Each row was made from one walk, in order. Every step used is in the known rows, and no mark comes twice. Write each row's walk.
Known rows
c/p/z/u: -28  22  23  -3  -12  -25  -6  24  13  -33  21  1  29  -10  -21  26  -14  7  48  12  -11  17  23  55  -13
b/z/p: -38  5  30  -20  -1  -36  -34  39  -4  -19  27  3  38  20  -5  17  7  21  23  -12  8  16  -2  33  7
w/n: -37  16  11  8  4  -19  -4  28  14  -7  25  -26  -10  1  -10  40  -15  30  23  -9  13  9  3  18  5
c/u/h/p: -33  7  32  -8  -6  6  -12  11  26  -32  -12  -5  57  -20  -23  18  -18  15  52  -8  -12  -18  2  46  -12
z/p/c/u/h/n: -25  -5  20  -6  -5  17  -10  -3  -5  -30  18  -7  42  3  -41  26  5  12  43  2  23  2  19  52  -5
s/h/n/w: -43  -4  9  -7  -5  -8  -10  23  16  13  13  -9  -3  -18  -19  38  1  -1  24  2  6  -2  0  34  -2
p/z/u/h/n/w: -25  -6  -1  -1  -14  -3  0  26  19  -7  1  -17  12  -10  -22  23  2  1  46  12  7  -8  18  46  -15
c/u/h: -22  12  19  -9  -7  6  -13  12  18  -27  12  -26  45  -13  -23  32  4  15  56  -1  17  -3  8  36  -17
h/p/z/u: -30  20  20  -4  -9  -26  -2  23  11  -37  14  11  27  -10  -21  22  -21  5  55  10  -20  9  30  53  -17
b/z/p/c/u: -44  0  31  2  -16  1  -39  18  -10  -15  31  -12  34  7  -23  23  14  14  18  -3  31  17  8  40  -11
h/p/z: -44  14  10  -16  -2  -19  -10  20  31  -27  11  5  31  -17  -2  6  -36  22  31  -16  -16  -15  3  43  -18
n/w/s/h/p/c: -49  -2  31  -2  -19  11  -23  -7  21  0  19  2  10  -3  -17  22  -15  28  14  -13  13  -19  -5  35  -21
u/c: -9  12  14  -28  1  -23  -3  11  32  -14  22  -21  16  -4  -11  60  -2  28  49  -11  -6  -15  2  2  -30
s/h/p: -52  16  37  -17  3  -12  -18  8  24  -12  5  17  33  -25  -18  30  -31  12  29  -16  -23  -11  -10  40  -1
b/z/u: -20  21  26  -1  -8  -29  -1  40  2  -34  26  6  22  9  -24  37  -1  1  48  8  1  20  15  43  -4
b/z/u/h: -7  16  19  -8  -13  -6  0  25  17  -39  12  -8  45  9  -26  31  0  12  65  7  12  0  15  49  -15
c/u/h/n: -21  3  16  -6  2  13  2  2  4  -31  15  -9  37  -8  -40  33  -1  7  48  0  15  -1  13  46  -3
z/u: -25  21  27  -5  -3  -31  0  25  4  -25  28  -2  13  -10  -23  46  0  4  60  11  -11  25  27  29  -8
s/h: -51  24  27  -23  6  -17  -22  9  15  1  38  7  13  -21  -15  51  -14  11  23  -12  1  8  -9  26  0
n/w/s/h/p/z: -51  14  13  -9  -10  -10  -17  11  27  -17  10  12  17  -16  -3  3  -35  18  21  -10  -9  -24  -3  49  -20
p/z/u: -27  24  14  -6  -8  -30  -2  25  8  -32  29  3  16  -8  -18  30  -12  6  54  12  -9  18  31  44  -17
c/p/z/u/h/n: -15  7  17  -7  -5  6  8  3  9  -40  11  0  43  -3  -41  26  -11  7  54  8  5  -1  21  64  -6
p/c/u/h/n: -23  -1  16  -4  -5  21  -1  -3  3  -29  18  -9  36  -3  -42  31  0  11  44  0  24  -2  15  48  -8
p/z/u/h/n: -15  8  11  -8  -2  3  11  4  5  -39  16  1  33  -2  -39  29  -9  7  58  7  6  0  27  56  -8
h/n/w/s: -35  1  18  12  -5  -7  2  6  7  -8  27  -15  -22  0  -10  21  6  22  29  -4  13  -17  -4  12  -12

Write each row's walk
-46  2  31  5  -13  9  -27  7  6  -16  18  -13  32  -14  -26  27  -2  13  26  -6  14  4  5  37  -16
h/p/c/u
-20  10  33  -21  -5  -15  -14  11  39  -14  8  -22  42  -13  -16  47  -7  29  34  -12  -7  -8  -17  28  -13
u/c/p
-36  -8  6  -4  -4  -13  -4  30  18  8  9  -20  -3  -16  -15  33  5  4  31  0  4  -3  3  25  -5
h/n/w
-38  7  20  8  -8  -16  -4  13  15  -4  28  -21  -22  -3  1  22  7  28  30  -7  11  -17  -7  3  -17
n/w/s
-42  13  26  -6  8  1  -2  -11  -4  -17  38  15  3  -6  -33  38  -12  11  24  -8  10  -2  -1  36  5
w/s/h/n
-42  -3  28  -10  -12  1  -17  2  25  -10  19  -4  23  -4  -17  25  -16  32  25  -19  6  -9  0  29  -18
h/p/c
-14  13  36  -14  -10  -16  -10  12  30  -22  7  -17  43  -9  -25  49  -5  21  44  0  -11  -1  -2  37  -15
z/u/c/p
-43  5  25  2  -12  5  -26  10  3  -11  33  -20  21  -11  -24  35  7  14  25  -4  26  13  7  28  -16
p/c/u
-5  17  14  -18  -11  -22  1  11  25  -33  10  -4  26  -1  -22  45  -14  16  62  6  -19  -14  25  33  -38
h/p/z/u/c
-37  12  10  -11  -9  -2  -13  15  29  -35  2  -1  47  -16  -11  1  -31  19  40  -9  -6  -19  7  55  -24
c/u/h/p/z
-12  18  12  -12  -12  -6  -1  15  21  -39  13  -10  40  -4  -22  27  -8  15  70  10  4  -1  27  49  -24
p/z/u/h
-51  19  14  -19  -3  -14  -18  13  28  -21  15  16  30  -20  -7  11  -40  17  24  -14  -14  -14  -1  51  -15
s/h/p/z
-29  0  17  11  -9  1  3  3  11  -13  21  -18  -12  2  -12  18  7  25  37  -2  17  -23  -2  18  -16
u/h/n/w/s
-23  5  19  -7  -15  18  -18  5  17  -24  16  -26  44  -6  -26  30  6  22  50  -2  29  -5  10  38  -23
p/c/u/h
-52  11  37  -4  -5  -6  -17  3  22  -10  3  15  17  -19  -15  20  -26  15  25  -12  -16  -23  -13  37  -7
n/w/s/h/p
-42  -4  28  -17  -11  -11  -34  6  3  -4  38  -11  20  11  -11  27  7  35  22  -12  20  12  12  22  -13
z/p/c
-42  16  14  -17  -6  -18  -16  21  33  -21  20  -9  35  -16  -3  14  -25  25  22  -14  -1  -2  -7  46  -12
c/p/z
-26  -1  28  -4  -23  13  -14  6  22  -25  9  -1  40  11  -27  18  -15  28  36  -8  15  -14  7  50  -23
b/z/u/h/p/c
-11  14  35  -13  -13  -16  -11  19  29  -26  6  -13  48  0  -25  44  -6  19  38  -1  -4  -3  -8  45  -13
b/z/u/c/p
-23  10  32  -10  -7  -4  -2  13  26  -37  -12  3  52  -14  -26  22  -22  14  64  -1  -22  -14  13  50  -13
z/u/h/p
